(in the rows, 128 means zero)
Known rows, with every way that one mark hangs from another
lono(vozad(tarar)): [153 138 128 171 140 108 125 129 111  88  95 137 124  93 158 150  94 130
 146 146 145 107 153]
vozad(tarar): [178 144 130 120 157 114 137 107  86 106 116 145 116 110 165 140 105 138
 138 120 147  74 134]
rebop(vozad(navasod tarar)): [143 127 130 117 148 135 154 114 114 100 159 163  97 128 168 144 113 141
 124 120 136  98 115]
vozad(navasod tarar): [161 151 132  93 182 129 134  97 105  93 148 144  99 133 161 146 122 157
 134 112 146  55 130]
vozad(lono navasod(ludo) rebop tarar(mokev)): [156 214 116  66 209 167 157 152 104 124 135 131 125 191 170 124 201 192
  83 159 179  63 138]
fizu(rebop): [110 136 112 128 148  70 111 137 106  90 134 143 110  94 176 130 132  82
 155 112 126  80 147]
rebop(vozad(navasod)): [131 121 128 134 133 118 154 125 120  85 171 174  91 103 162 148 112 101
 130 105 117 113 127]
tarar(mokev(nilin) vozad(lizu lono rebop)): [122 173 123 117 135 132 162 131 123 136 100 113 139 154 175 153 141 144
  96 178 182 120  94]
lono(vozad(lizu(ludo) rebop tarar)): [147 167 155 166 184 126 170 129 144  98  86 139 145 142 133 123 133 151
 157 173 131 128 138]
rebop(vozad): [140 115 120 158 111 107 161 132 101  96 139 169 108  73 167 143  99  82
 127 111 123 131 135]
lono(vozad(navasod)): [120 143 129 164 155  99 126 130 141  66 138 145  94  93 149 157 114 106
 155 117 125 104 158]
rebop(vozad(lizu(ludo) tarar)): [162 154 143 128 169 131 189 132 109 137 140 152 130 125 149 136 112 133
 134 156 116 144 104]
lono(vozad): [136 131 122 193 130  90 127 139 121  76 107 150 113  68 157 149  98  90
 152 126 127 121 166]
mokev(nilin tarar): [154 117  99 204 149  71  91  74 108 101 126 118 107  79 150 165  63 121
 158 112 106  55 115]
vozad(lono rebop tarar(mokev)): [173 185 129 105 155 169 146 143  99 109  92 129 135 176 174 130 158 175
  92 164 193  71 135]
mokev(nilin tarar(vozad(lizu))): [120 118 109 171 131  71 104  69 115 137 122 105 121  62 158 190  68 125
 150 140 130 104  91]
mokev(nilin): [160 129 103 158 163  79 131  97 105 100 130 142 106 101 159 142  79 104
 150 109 110  79 122]
rebop(vozad(lizu lono navasod)): [121 139 137  76 116 163 200 128 130 107 140 158  92 136 180 146 135 163
  92 119 120 135  99]
mokev(nilin tarar(vozad)): [125 113 106 217 129  63  80  81 111 127 140 101 118  52 156 190  62  97
 169 139 131  75 120]
ludo(lizu): [174 148 122 133 126 106 136  74  77 121 118 170  99  82 167 135 120  88
 143  84 121 107 141]
mokev(nilin tarar(vozad(lizu lono rebop))): [111 125 123 170 107 124 132  76 142 138  93 101 123 104 177 164 104 175
 130 156 147  85  96]

Rows
[142 165 136  52 148 154 179 111 124  96 129 140  96 138 171 143 144 176
 102 109 136  89 109] | vozad(lizu lono navasod)
[ 95 141 138 164 111 140 111 105 147 113 139 111 101  93 171 172 142 159
 144 145 166  49 137] | mokev(tarar(vozad(lono navasod rebop)))
[109 172 153 153 194 115 170 131 172  75 126 153 119 143 124 129 152 126
 160 148 113 124 142] | lono(vozad(lizu(ludo) navasod rebop))
[112 195 130  56 145 147 156 151 111 136 148 116 113 139 170 177 161 143
  92 162 195 123 114] | tarar(mokev vozad(lizu lono navasod))
[132 169 139  92 203 129 169 123 145  95 107 154 127 147 156 123 164 185
 115 142 136 119 138] | lono(vozad(lizu navasod(ludo) rebop tarar))
[ 74 114 122 132 140  91 129 150 136  86 175 162  92 116 176 135 138  84
 140 115 112 105 128] | fizu(rebop(vozad(navasod)))
[115 167 111 135 185  84 111 128 113 119 178 118 111 126 148 183 120  87
 136 152 166 100 116] | tarar(mokev(nilin) vozad(navasod))
[118 109 113 226 127  76  91  73 132 119 120 117 122  73 157 170  84 109
 167 143 141  63 121] | mokev(nilin tarar(vozad(rebop)))
[127 153 156 106 171 138 155 104 159  70  91 155 119 158 157 134 139 187
 123 140 149 105 128] | lono(vozad(lizu navasod rebop tarar))
[163 179 116  62 228 122 140  93 109 109 134 121 119 201 155 160 119 173
  98 141 150  88  74] | vozad(lizu navasod tarar(mokev(nilin)))
[135 159 104 164 163  71 111 133  96 131 148 116 129  97 158 175  97  69
 137 161 169 117 118] | tarar(mokev(nilin) vozad)
[ 90 118 115 150  89 115 147 171 119 109 134 143 105 103 197 125 134 104
 124 139 120 121 133] | fizu(rebop(vozad(lono)))
[135 167 103 152 134 110 126 150  96 140 138  93 122 116 170 172 110 106
 118 178 175 108 118] | tarar(mokev(nilin) vozad(lono))
[151 148 143  96 184 137 142  94 127  79 129 158 106 157 162 125 145 167
 133 116 157  43 135] | vozad(navasod rebop tarar)
[156 171 144 162 183 112 157 135 125 111 105 126 135 116 135 142 108 139
 161 171 125 138 137] | lono(vozad(lizu(ludo) tarar))
[141 171 146  95 165 175 208 137 132 138 155 132 107 167 157 135 144 191
 119 164 121 123  93] | rebop(vozad(lizu(ludo) lono navasod tarar))
[118 174 141 147 195 104 166 140 156  85 146 137 108 120 122 149 131 114
 164 144 104 136 143] | lono(vozad(lizu(ludo) navasod))
[146 163 124  47 162 171 212 141 110 145 148 144 108 145 181 128 155 206
  75 138 128 131 102] | rebop(vozad(lizu lono navasod(ludo) tarar))
[ 73 125 121 121 117 129 145 164 136 101 163 141  82 133 189 133 149 127
 124 129 119 102 124] | fizu(rebop(vozad(lono navasod)))
[114 195 115 107 200  99 138 157 109 127 176 147 130 117 155 145 186  88
 121 148 184 107 156] | tarar(mokev vozad(navasod(ludo) rebop))
